What can hang from each mark:
ninat: masim
nefof: masim nosi tego
nava: leko nefof nosi tego
nosi: nefof ninat
masim: leko nava ninat nosi
leko: nava nefof tego
tego: masim ninat nosi

In the rows, zero is written as 128.
Known rows, with every way that one mark hangs from another:
[masim [leko nava [nefof tego]] nosi]: [121 108 135 101 111 137 140 122 121 127 124 142 114 151 142  83 117 134
 127 142 134 100 126  74 155 109 159 130 128 129 139 107 113 130 109 119
 123 106 142 116 138 122 105 133 128 167 102  94 109 104 118 139 111 129
 142 141 142 120 121 120 105 130 115 116 144 129 132 109]
[nava [nefof masim] nosi tego]: [127 107 130 132 131 126 143 137 123 132 124 131 101 107 134 116 131 140
 136 133 125 129 108 141 119 105 150 130 128 114 135 116 125 126  92 105
 128 106 136 151 140 128 135 124 136 151 120 133 107 138 118 123 128 141
 138 124 137 134 168 121 123 164 129 117 127 137 143 151]
[leko [nava nefof nosi] [tego [masim ninat]]]: [106 102 126 115 112 132 137 140 114 126 124 129 115 129 124  98 114 141
 129 129 135 113 123 128 128  89 147 132 136 122 139 114 119 127 123 111
 130 101 143 125 132 141 115 146 132 161 107  87 125 117 121 133 116 133
 142 125 142 107 129 124 129 134 124 118 120 134 143 137]
[nosi nefof [ninat [masim [leko nava tego]]]]: [118 149 132 109 133 134 121 106 106 122 121 122 118 140 126 113 129 119
 136 122 145  75 120  86 142  98 162 128 132 140 166 110 129 122 141 121
 123 113 122 124 105 161 112 146 125 146 105 103 109 119 119 132 104 130
 140 141 135 162 110 131 110 120 131 128 142 130 132 130]
[tego [masim [nava leko nefof]] ninat nosi]: [135 126 128 128 120 139 147 116  98 125 120 106  98 127 111 140 142 136
 112 150 115 142 125  59 111 124 131 129 140 124 129 121 118 133 129 104
 128 112 120 139 135 128 133 117 123 160 157 110 193 147 113 127 156 129
 135 123 150 136 155 124 148 119 104 122 129 131 143 137]
[nava nosi]: [133 129 127 128 128 120 114 137 123 126 126 134 122 122 132 115 138 126
 137 123 132 127 120 123 121 115 142 120 130 128 142 122 128 116 106 118
 126 115 132 143 120 118 128 126 131 125 117 132 108 122 119 133 122 131
 139 130 135 131 140 122 137 130 122 124 106 132 135 140]
[nosi [ninat [masim nava]]]: [139 160 130 125 128 118 118  99 111 117 122 121 121 136 133 125 144 119
 134 134 140  87 116 134 119 118 148 126 129 130 147 122 133 125 117 109
 130 109 125 134 103 139 129 131 120 128 123 124 110 129 118 130 123 127
 137 138 130 136 120 127 123 102 123 127 131 131 133 138]
[nefof masim]: [129 135 133 144 126 129 133 133 119 117 125 120 131 123 142 120 138 130
 127 132 138 123 121 144 121 119 150 129 124 130 119 124 124 118 105 106
 126 124 117 132 126 123 129 118 131 137 117 118 124 133 117 136 125 125
 135 129 133 122 138 120 123 137 132 120 124 129 138 145]
[masim leko [nava tego] [nosi nefof]]: [149 110 131 104 132 137 132 101 120 115 119 135  99 149 125 131 147 130
 134 118 123 109 108  53 131 103 164 126 126 129 133 107 119 114 128 108
 135 100 143 129 124 137 117 131 119 144 103 108  99 116 116 129 128 135
 140 139 140 149 174 121  91 141 128 134 160 136 129 128]
[nefof masim nosi tego]: [121 131 139 130 133 128 137 131 124 124 128 137 121 123 168 112 148 134
 130 147 138 126 121 183 135 135 154 135 125 120 102 128 119 109  86 110
 130 130 117 135 152 101 129 131 138 143 112 107 118 130 118 134 115 131
 136 138 151 122 149 114 121 159 126 115 115 126 143 122]
[masim [leko nefof tego] nava ninat nosi]: [139 113 126 105 116 126 133 114 118 108 120 136 113 163 129  97 121 134
 137 135 138  88 118  89 153  89 167 125 127 128 141 105 110 132 137 103
 131  87 133 109 119 143  93 155 121 166  95  83  83 103 119 142 121 128
 144 140 145 115 137 119 104 118 127 119 144 130 129 111]
[tego [nosi nefof [ninat masim]]]: [143 167 131 130 137 117 110 101 103 123 123 110 117 121 121 130 149 119
 130 116 146  94 123 152 118 114 147 125 134 133 145 122 133 123 147 121
 132 132 118 146 115 148 131 132 126 130 136 134 126 141 118 134 129 128
 138 129 131 150 117 132 135 117 119 137 133 130 133 141]
[ninat [masim [leko tego]]]: [120 148 125 106 126 127 127 112 119 121 119 128 129 136 129 125 136 132
 129 126 139 104 122 101 146 107 155 125 130 133 161 117 125 127 140 119
 121 101 118 127 121 130 124 151 123 135 120 115 119 118 116 141 116 124
 137 147 132 170 119 116 123 126 126 121 129 128 134 119]
[tego [masim nava ninat] nosi]: [140 132 126 129 116 118 125 115 107 105 122 112 122 142 115 121 144 135
 119 129 135 120 125 173 117 121 143 130 134 122 103 124 122 120 129 102
 140 115 128 131 125 127 133 129 122 141 140 106 150 131 116 141 146 123
 136 126 143 132 136 122 135 108 113 130 125 130 142 143]
[tego [ninat [masim nava]]]: [136 161 135 124 123 130 121 108 109 125 120 119 119 135 133 153 147 127
 129 139 131 117 120  68 118 121 149 127 132 132 144 123 125 119 123 109
 119 108 119 131 111 132 135 126 118 139 132 125 137 129 116 133 138 124
 133 134 140 125 139 123 123 110 116 125 118 128 135 134]
[ninat masim]: [132 158 130 117 123 120 121 110 117 126 121 122 131 123 133 135 146 130
 128 119 143 111 122 155 123 118 143 126 128 135 152 124 132 124 127 117
 123 113 127 137 120 130 135 130 122 126 128 132 123 128 117 139 129 121
 134 137 125 139 122 120 131 124 122 126 125 128 133 133]
[nefof [nosi [ninat [masim nava]]] tego]: [129 151 135 112 136 117 123 101 118 124 125 138 111 137 159 117 153 125
 136 147 140  93 115 175 132 135 151 132 129 120 125 127 124 115  97 115
 135 116 126 138 130 115 128 144 128 134 119 112 103 126 120 129 112 131
 138 146 150 134 134 121 122 129 116 123 122 128 139 114]
[nefof masim tego]: [116 134 140 134 128 128 139 134 123 125 126 131 123 124 154 115 140 134
 131 140 135 123 122 160 132 128 149 136 125 124 111 127 120 110  98 108
 124 123 115 133 127 109 129 130 133 143 119 112 124 132 117 131 104 131
 137 134 137 131 143 117 119 144 123 121 126 128 140 127]
[leko nava]: [117 127 134 124 114 132 132 133 118 129 127 132 130 134 136 112 125 131
 124 132 134 114 124 103 123 115 145 128 127 135 139 123 121 127 105 119
 121 119 133 126 129 126 124 117 127 138 114 110 131 114 120 135 124 125
 137 128 136 111 127 122 116 123 125 122 129 131 134 139]
[ninat [masim leko [nosi [nefof tego]]]]: [137 142 134  94 134 134 123  95 119 122 117 127 115 135 136 126 156 130
 135 109 144 101 121 124 143 113 158 129 131 134 142 112 130 107 153 118
 129 112 137 130 121 129 123 145 119 138 107 113 102 123 114 141 107 129
 139 147 128 164 133 120 118 138 117 133 139 128 130 108]
[nosi nefof]: [136 141 134 124 132 131 124 127 113 127 126 126 119 123 127 139 136 126
 134 109 135 124 122 125 121 108 144 125 126 142 142 122 126 118 127 120
 123 122 124 133 109 144 124 123 125 132 115 124 124 126 120 133 123 131
 139 125 130 136 152 127 120 145 126 133 134 131 129 136]
[nosi [ninat masim]]: [131 166 129 124 132 114 117 105 115 123 123 120 126 122 131 116 141 122
 135 129 148  88 118 141 123 117 144 126 129 130 151 121 134 127 128 118
 126 116 124 136 109 140 131 133 123 124 124 131 107 130 118 134 126 124
 137 137 123 144 100 127 133 105 124 127 129 130 133 140]
[nefof [masim nava] tego]: [123 126 142 135 124 131 139 128 120 119 125 133 120 139 154 126 142 131
 129 147 126 121 120 153 125 130 153 136 125 124 107 128 117 106  84  99
 130 116 117 131 121 108 129 129 129 149 116 105 127 130 117 128 103 133
 137 135 146 124 167 117 108 144 120 121 128 129 141 124]
[tego [ninat [masim [leko nava]]] [nosi nefof]]: [130 159 135 117 127 143 118 107  98 125 119 108 115 138 117 140 145 130
 123 127 138 111 130  43 134 116 158 128 138 136 148 118 125 117 155 120
 118 126 119 135 125 141 131 123 122 156 136 120 157 130 114 140 138 127
 133 132 148 160 122 127 127 118 114 128 124 127 135 133]
[nosi [nefof [masim leko]] ninat]: [134 144 135 138 141 132 125 120 109 107 123 114 118 130 129 109 140 117
 141 127 145  92 119 107 138 111 161 129 124 135 131 113 130 113 118 108
 127 124 113 127 101 153 118 125 128 142 104 113 107 132 116 130 113 133
 139 134 134 169 127 130 114 130 136 126 138 128 133 141]
[masim nava]: [140 132 131 128 120 128 129 125 117 120 124 132 123 142 133 139 138 126
 128 133 126 122 120 114 117 118 145 125 126 132 132 125 121 124  99 107
 128 109 126 130 113 126 126 123 123 134 121 118 127 120 119 131 128 128
 138 131 138 122 158 119 117 124 122 126 131 133 133 131]
[ninat [masim [leko tego] nava nosi]]: [140 133 125 103 121 136 124  96 119 112 116 129 122 152 136 131 146 127
 128 126 138  95 117  80 137 105 165 125 130 130 150 113 124 122 144 107
 135  96 132 121 125 125 114 154 118 140 107  99 103 115 115 141 118 124
 137 149 136 136 140 117 112 121 126 125 140 131 132 114]

Rows:
[134 118 140 126 127 136 151 129 124 128 124 129 111 120 150 120 140 140
 132 134 133 119 119 153 124 119 148 138 127 119 113 120 121 122 120 104
 133 116 135 132 143 120 125 132 131 154 108 106 113 135 117 130 113 135
 139 131 133 113 153 116 125 155 121 123 143 130 138 121] : [nava [nefof [masim nosi] tego]]
[136 107 132 110 130 138 157 104 118 138 119 132  89 126 129 131 143 141
 127 142 112 125 103  32 113 111 139 129 132 122 149 109 118 133 122 106
 126  93 145 138 141 130 119 124 119 162 122 112 120 138 117 120 147 138
 139 132 137 113 176 119 118 134 119 124 153 137 131 127] : [masim [nava leko nefof [tego ninat]] nosi]
[131 119 130 138 132 132 137 108 116 116 121 122 114 136 149  99 141 119
 127 147 132  94 110  93 119 113 153 128 127 130 134 113 123 118 113 100
 139 112 120 125 129 124 102 138 129 149 101  92  96 138 117 126 116 131
 140 140 134 100 148 124 118 121 137 120 140 132 137 133] : [nefof [masim [nava [leko tego]] [nosi ninat]]]
[146 122 132 130 129 138 143 121 118 110 120 117 116 129 132 102 135 132
 136 137 141  93 117  98 134 112 158 131 126 122 127 111 127 132 128  99
 134 112 132 125 130 140 120 127 128 151 101 108 100 132 114 133 126 132
 139 135 130 144 125 121 126 131 131 120 148 130 135 133] : [nava [nefof [masim leko [nosi ninat]]]]
[123 114 134 118 116 140 144 134 116 133 127 135 121 131 143 117 127 140
 123 135 135 115 122 122 124 114 145 131 128 128 139 122 122 141 100 114
 127 118 141 127 153 131 121 117 131 151 110 109 131 118 121 134 138 131
 138 127 148 103 140 118 123 147 126 117 132 133 136 129] : [leko [nava [nefof nosi]]]
[130 141 128 111 123 130 132  96 110 126 119 124 122 133 134 131 152 131
 121 126 133 113 116 139 118 119 140 124 130 138 161 123 130 125 111 109
 128 101 128 136 119 124 123 128 115 135 129 125 130 135 116 135 131 126
 136 142 134 143 151 120 127 126 116 122 126 133 133 122] : [ninat [masim [nava leko]]]
[117 132 139 126 135 121 135 126 125 118 128 137 122 128 164  97 151 143
 137 141 148 112 117 225 140 134 155 137 124 118  95 127 119 104 104 106
 131 123 123 131 146 111 124 136 133 147 107 101  97 130 119 140 119 131
 137 139 152 124 137 114 122 149 128 116 111 125 142 117] : [nefof [masim ninat] nosi tego]
[133 129 143 131 127 139 150 131 121 130 123 124 105 118 148 129 139 139
 135 146 130 123 121  84 125 122 149 139 131 119 113 118 119 118 125 104
 124 118 128 129 139 125 127 129 130 163 112 107 124 139 117 127 120 135
 138 129 138 108 147 119 128 144 120 122 136 127 138 124] : [nava [nefof [masim nosi] [tego ninat]]]
[120 105 125 108 133 115 134 110 123 127 123 141 102 130 126  94 148 143
 136 129 123 116  99 151 122 113 138 121 129 123 148 113 119 114 103 108
 128  89 144 146 120 123 117 133 120 144 118 122  89 130 120 130 132 139
 141 136 145 144 166 120 122 126 119 121 118 138 134 133] : [masim [nava leko nosi tego] ninat]
[111 114 126 108 126 117 155 120 118 147 125 137 102 114 128  97 119 141
 123 137 120 125 110 127 134 103 133 121 125 132 173 113 116 144  91 125
 112  99 127 142 136 133 115 123 128 155 136 132 124 132 119 125 140 133
 141 131 132 138 145 124 116 143 119 114 143 135 134 133] : [nava [leko nefof] tego]
[126 136 127 112 133 124 127 125 113 115 122 127 120 142 111 111 134 139
 135 115 143 103 123 124 151 104 156 124 132 130 138 114 113 122 162 117
 125 110 117 128 119 148 110 152 126 148 116 101 114 117 119 143 122 132
 141 135 143 177 128 118 125 127 129 130 132 129 131 119] : [masim [leko [tego [nosi nefof]]] ninat]
[148 121 135 142 122 135 129 116 119 109 122 121 124 139 150 125 148 123
 126 133 133 112 117 121 113 117 158 131 124 127 110 120 126 113 104  94
 141 118 129 126 132 117 120 121 126 143 104 103 107 130 116 134 124 124
 136 133 136  89 158 120 114 133 132 124 133 132 136 140] : [nefof [masim nava nosi]]
[129 109 127 118 128 139 143 130 113 137 122 134  96 128 127 131 133 132
 132 146 113 132 113  38 119 106 138 123 136 128 166 115 116 129 108 108
 122  94 124 138 122 131 109 139 126 162 120 111 129 133 120 120 123 141
 142 128 148 123 177 121 134 140 118 116 115 137 137 120] : [masim [nava [leko [tego ninat]] nefof nosi]]
[143 145 126 103 125 129 121  98 121 115 117 123 130 136 133 118 151 130
 130 117 146  98 121 106 139 115 155 124 129 132 146 114 132 121 145 114
 131 106 139 128 130 123 126 136 119 129 112 119 101 121 113 146 126 121
 135 148 126 155 115 118 128 119 122 126 136 129 130 122] : [ninat [masim leko nosi]]
[142 130 126 107 126 124 125 112 127 107 120 130 128 143 124  92 144 139
 141 118 148  96 117 114 147 115 154 125 127 128 124 109 121 118 154 110
 129 102 145 119 124 131 116 137 118 135  99 103  79 114 116 148 131 126
 139 144 132 149 112 115 126 108 128 127 135 128 127 120] : [masim leko ninat nosi]
[144 118 123 112 113 130 135 119 116 111 119 118 115 138 125 100 125 127
 124 131 138 118 128  87 142 101 152 126 129 129 132 108 124 132 119 113
 130 106 135 118 131 130 122 130 126 149 119 104 131 117 112 142 138 120
 138 135 131 134 118 125 123 123 118 119 143 129 135 131] : [tego [masim [leko nefof] nosi]]
[156 124 135 123 126 135 122 111 117 117 122 127 112 143 135 145 150 119
 132 112 130 114 117  98 111 106 152 126 127 137 130 116 125 113 131 106
 140 116 139 127 117 136 117 127 120 137 100 106 105 123 119 131 125 129
 140 129 134 102 172 125 109 137 126 137 145 133 127 129] : [masim nava [nosi nefof]]
[110 119 134 122 123 128 154 127 116 137 125 131 112 118 148  91 125 137
 123 147 129 125 119 158 137 116 137 128 125 134 146 120 117 128  87 116
 116 112 114 133 132 119 110 125 131 164 127 116 133 138 118 131 113 132
 141 134 138 128 146 123 123 150 115 109 127 129 138 117] : [nava [leko [nefof masim tego]]]
[146 125 128 123 130 126 131  99 118 120 122 127 111 138 135 100 147 119
 130 138 130  95 109  86 114 120 140 121 128 132 145 114 125 124 118 107
 138 107 137 128 120 125 109 128 120 134 108 104  94 132 118 127 126 131
 142 140 130 115 139 125 126 106 124 126 141 134 128 126] : [masim [nava leko] [nosi ninat]]
[110 109 135 114 116 133 154 131 120 141 126 138 111 124 128 118 117 147
 124 131 122 116 114 109 122 103 143 133 128 124 147 117 117 143 108 116
 120 105 145 136 142 139 128 118 129 154 119 116 131 119 121 125 134 136
 138 125 137 120 144 119 108 143 124 121 151 136 136 141] : [leko [nava nefof tego]]
[139 164 133 121 128 127 118 105 117 128 119 117 122 123 137 138 151 128
 132 128 141 112 121  64 121 116 149 127 133 131 146 118 130 117 147 116
 120 117 129 130 127 129 134 129 120 136 123 124 117 132 116 137 142 121
 133 135 128 115 114 123 135 108 120 127 122 126 132 135] : [tego [ninat [masim nosi]]]
[114 130 137 118 130 126 140 127 123 110 124 132 125 137 141  89 143 145
 138 138 144 106 119 168 153 129 159 136 125 122 106 120 116 104 118 104
 123 108 121 126 118 118 123 140 126 150 109 100 104 125 115 141 104 133
 138 144 142 174 128 113 117 132 124 118 124 126 139 116] : [nefof [masim leko ninat] tego]
[128 122 130 118 130 119 133 134 117 128 125 130  96 114 128 103 132 130
 140 141 130 115 120 146 125 117 138 132 135 114 126 118 126 123 103 114
 133 109 136 142 117 127 131 140 134 142 122 117 120 134 119 121 106 140
 143 129 136 149 131 126 143 133 110 124 121 133 142 132] : [nava [nefof [tego masim]] [nosi ninat]]
[135 160 128 121 136 115 115 106 116 122 124 125 125 124 146 113 148 123
 135 134 151  93 117 163 128 124 150 125 127 127 144 123 133 126 111 119
 131 122 126 137 135 130 130 132 128 122 119 125 101 130 119 136 136 123
 135 141 138 133 108 125 135 122 129 122 120 128 135 134] : [nefof [nosi [ninat masim]]]
[122 134 129 104 112 136 129 109 109 123 121 129 127 144 143 103 127 132
 121 137 146  97 126 122 151 109 162 126 128 133 158 116 126 138 103 118
 122 108 131 125 142 131 119 127 126 155 118 115 125 112 116 145 134 121
 135 142 150 137 112 122 114 136 120 109 124 129 135 121] : [ninat [masim [leko nava [nefof nosi]]]]
[108 117 126 122 128 125 149 126 115 129 126 131 117 125 150  82 123 139
 126 144 142 112 116 170 143 102 148 124 126 133 154 116 115 134  99 113
 122 110 112 127 149 133  93 142 134 169 113  98 109 132 121 137 132 128
 141 136 148 108 137 121 125 152 133 105 120 129 140 120] : [nava [leko [nefof [masim ninat] nosi] tego]]
[107 119 127 111 109 125 137 131 111 121 125 132 123 151 120  79 106 143
 125 141 142  92 128 108 161  95 161 127 130 128 147 110 107 142 136 119
 119 104 122 120 134 144 101 146 130 174 118  92 123 105 120 146 124 127
 141 133 151 137 106 120 114 117 124 114 131 129 136 120] : [masim [leko nava nefof [tego nosi]] ninat]
[141 128 127 107 117 130 133  87 112 127 118 122 115 136 141 116 146 128
 120 129 135 104 116 131 120 105 147 122 130 138 165 115 129 132 115 108
 133 100 137 130 130 126 112 130 116 151 121 118 113 133 117 139 133 124
 139 139 131 101 146 124 123 128 114 119 137 133 132 118] : [ninat [masim [nava [leko nefof]] nosi]]
[118 115 129 125 134 117 152 108 119 136 123 125  99 113 141  75 123 132
 127 146 130 102 105 121 130 102 145 126 124 126 153 107 122 136  98 114
 124 108 126 137 142 131 110 124 131 162 120 121  96 142 117 124 134 133
 141 133 130 118 131 130 115 133 129 114 151 134 137 143] : [nava [leko [nefof [masim [nosi ninat]]]] tego]
[138 136 131 122 129 141 128 124 105 116 121 125 106 153 116 148 137 126
 130 140 122 120 125   4 137 111 163 125 134 132 142 117 111 121 143 111
 123 112 107 128 116 139 115 143 126 156 126  99 150 118 117 129 125 133
 138 133 157 159 161 120 114 126 123 128 132 129 135 121] : [masim [leko [tego ninat [nosi nefof]]] nava]
[120 118 122 113 135 131 154 122 112 133 124 126 104 114 132 102 127 134
 125 144 133 112 116 119 130 109 132 127 134 126 155 115 123 144 116 118
 130 107 123 134 149 137 109 144 133 150 123  97 134 138 119 124 135 133
 142 136 142 134 132 123 142 144 128 114 136 133 141 124] : [nava [leko [tego masim]] [nefof [nosi ninat]]]
[136 172 131 129 127 123 117 111 106 129 121 110 121 122 124 144 152 130
 124 135 136 123 128  90 121 125 145 126 137 127 143 128 124 124 144 119
 119 127 113 143 132 127 141 125 125 138 151 136 153 140 116 138 146 122
 132 130 139 137 115 122 147 108 113 126 112 125 137 141] : [tego [ninat masim] nosi]
[117 120 132 103 133 137 161 123 113 142 123 129  97 113 140 118 142 146
 123 153 123 142 121 104 132 131 127 133 135 122 133 120 118 129 110 117
 120 109 127 136 152 116 126 129 129 159 135 105 159 143 116 126 139 135
 138 136 151 145 149 119 143 151 107 114 122 129 142 110] : [nava leko [nefof nosi [tego masim ninat]]]
[123 124 131 102 121 125 138 117 118 107 121 134 114 150 127 107 141 141
 132 137 133 115 122 146 144 126 148 134 129 122 106 119 114 108 118 105
 129  97 132 121 108 118 128 144 119 146 121  89 132 116 114 138 112 131
 139 143 146 170 139 117 116 122 110 125 131 127 141 112] : [nefof [tego [masim leko nava ninat]]]
[123 153 130 113 124 127 122 104 110 117 121 122 130 140 127  98 132 125
 132 136 147  76 120 100 141 117 154 128 130 131 156 114 131 128 124 116
 123 110 130 128 113 138 124 130 122 136 116 115 110 119 115 137 119 125
 136 144 132 161  89 125 122 100 126 121 133 129 133 134] : [nosi [ninat [masim [leko nava]]]]
